What can hang from each mark
fepo: gili
vadoles: riniva
tobedu: kedu kudo
riniva: vadoles
kudo: tobedu
tezi: fepo kedu
gili: fepo
kedu: dagu riniva tezi tobedu

Every row comes from one small tree of marks. Brackets hold a mark, then the marks that hang from it, in alphabetical order. Every link used is in the known rows. Which tree was each row made from?
In the rows, zero is written as 128.
Known rows
{tezi {fepo gili} {kedu dagu riniva {tobedu kudo}}}: [101  91  89 119 140 119 170  50  92 172 132 122  69 178 133 120 131  99]
{gili fepo}: [ 92  94 103 131 119 125 142 135 117 138 122 135 102 162  95 154 126 117]
{tezi {kedu dagu tobedu}}: [ 96 118 107 109 122 136 171  72  94 135 139 110  76 176 114 121 118  99]
{kedu {riniva vadoles} tezi {tobedu kudo}}: [ 91 110 106 100 111 111 172  56 112 141 121 107  72 182 132 140 116  96]
{kudo {tobedu {kedu riniva}}}: [ 95 109  95  94 116 132 157  83  95 147 137 116  85 159 122 138 125 101]
{kedu dagu}: [ 91 111 103 118 123 127 157 107 114 133 145 107  98 172 106 141 122 108]
{kudo {tobedu {kedu {riniva vadoles} {tezi {fepo gili}}}}}: [ 77 103  84 114 125  90 163  99  89 155 132 120  93 169 137 145 120 129]
{tobedu {kedu dagu tezi} kudo}: [ 92 114 100  97 123 131 162  82 100 159 153  97  86 172 123 127 109 132]
{kudo {tobedu {kedu dagu riniva {tezi fepo}}}}: [ 85 110  83  99 127 114 170  82  88 161 153  93  99 174 134 134 108 123]
{kedu dagu {riniva vadoles} tezi}: [ 79 124  90 104 107  98 178  84 104 118 133  84  98 184 124 144 111  91]
{tezi {fepo gili} {kedu dagu {riniva vadoles} tobedu}}: [ 85 107  83 123 130  96 180  64  86 146 126 115  71 182 132 126 129  86]
{kudo {tobedu {kedu dagu {riniva vadoles} tezi}}}: [ 75 127  86  81 108 110 179  61  89 141 143  77  77 176 134 133 108 104]
{tezi fepo kedu}: [ 91 105  99 135 132 123 157 132  93 132 139 146 110 165 113 135 126 101]
{tobedu {kedu tezi} kudo}: [ 94 109 107 104 121 131 153 102 102 153 143 121  94 165 120 135 114 135]
{kudo tobedu}: [ 91 102 111 115 119 139 149 107 116 136 137 126  94 164 108 148 125 117]
{kedu dagu {riniva vadoles} {tezi {fepo gili}} tobedu}: [ 82 103  90 125 128  83 177  78 103 149 129 102  89 191 133 143 116 118]
{vadoles riniva}: [ 79 110 102 121 119 117 156 117 114 118 139 123 102 165 104 151 128  91]
{riniva vadoles}: [ 82 113 106 122 115 113 156 118 113 119 131 125  92 168 109 149 128  97]

Which tree is each row?
[ 89 113  82 109 129 104 170 100  87 152 151  97 110 176 129 134 109 116]  {tobedu {kedu dagu riniva {tezi fepo}}}
[ 97 108 113 104 122 133 166  63 117 157 143  97  78 185 121 133 108 129]  {kedu dagu tezi {tobedu kudo}}
[ 87 118 104 107 108 102 173  77 107 122 120 107  89 183 126 146 112  98]  {kedu {riniva vadoles} tezi tobedu}
[ 83 123  85  85 113 109 176  57  93 150 142  82  71 176 135 128 112  95]  {tobedu {kedu dagu {riniva vadoles} tezi} kudo}
[100 103 121 112 121 133 157  81 117 151 133 122  85 178 119 140 112 132]  {kedu tezi {tobedu kudo}}
[ 88 116  99  92 112 112 180  36 109 147 132  82  64 189 134 133 112  94]  {kedu dagu {riniva vadoles} tezi {tobedu kudo}}
[ 89 113 107 100 116 132 155 105  97 145 144 116  98 165 118 140 109 142]  {kudo {tobedu {kedu tezi}}}
[100 109 101 105 118 125 169  62 109 142 133  97  81 181 119 136 121  90]  {kedu dagu riniva tobedu}
[ 88 108  86 122 126 102 169 106 103 140 143  99 120 183 124 143 110 110]  {kedu dagu riniva {tezi fepo}}
[100 103 112 106 128 142 160  59 118 161 143 106  64 178 116 131 123 111]  {kedu dagu {tobedu kudo}}
[ 72 121  80  96 121 100 177  75  86 153 150  87  84 176 138 134 109 107]  {kudo {tobedu {kedu dagu {riniva vadoles} {tezi fepo}}}}
[101 108 103  95 118 126 173  44 111 156 135  89  77 187 130 133 110 108]  {kedu dagu riniva tezi {tobedu kudo}}
[ 98  88  94 121 137 108 167  63 110 174 134 108  86 188 133 137 117 130]  {kedu dagu riniva {tezi {fepo gili}} {tobedu kudo}}
[ 87 110  87 106 127 115 182  39  90 156 138 106  53 181 139 118 126  65]  {tezi fepo {kedu dagu {riniva vadoles} {tobedu kudo}}}
[ 88 107  94 111 137 121 161  97  98 171 161 107  93 172 127 129 111 135]  {tobedu {kedu dagu {tezi fepo}} kudo}
[ 87 102  99 114 124 102 171  70 109 154 130 117  80 184 137 142 117  99]  {kedu {riniva vadoles} {tezi fepo} {tobedu kudo}}
[ 84 106 101 114 129 122 154 119  95 157 151 125 106 166 125 142 110 146]  {kudo {tobedu {kedu {tezi fepo}}}}
[ 79 114  79  99 126 100 174  72  90 161 150  92  79 177 141 128 114 100]  {tobedu {kedu dagu {riniva vadoles} {tezi fepo}} kudo}
[100 102  91 107 133 128 175  48  91 165 141 112  68 179 134 117 126  79]  {tezi fepo {kedu dagu riniva {tobedu kudo}}}
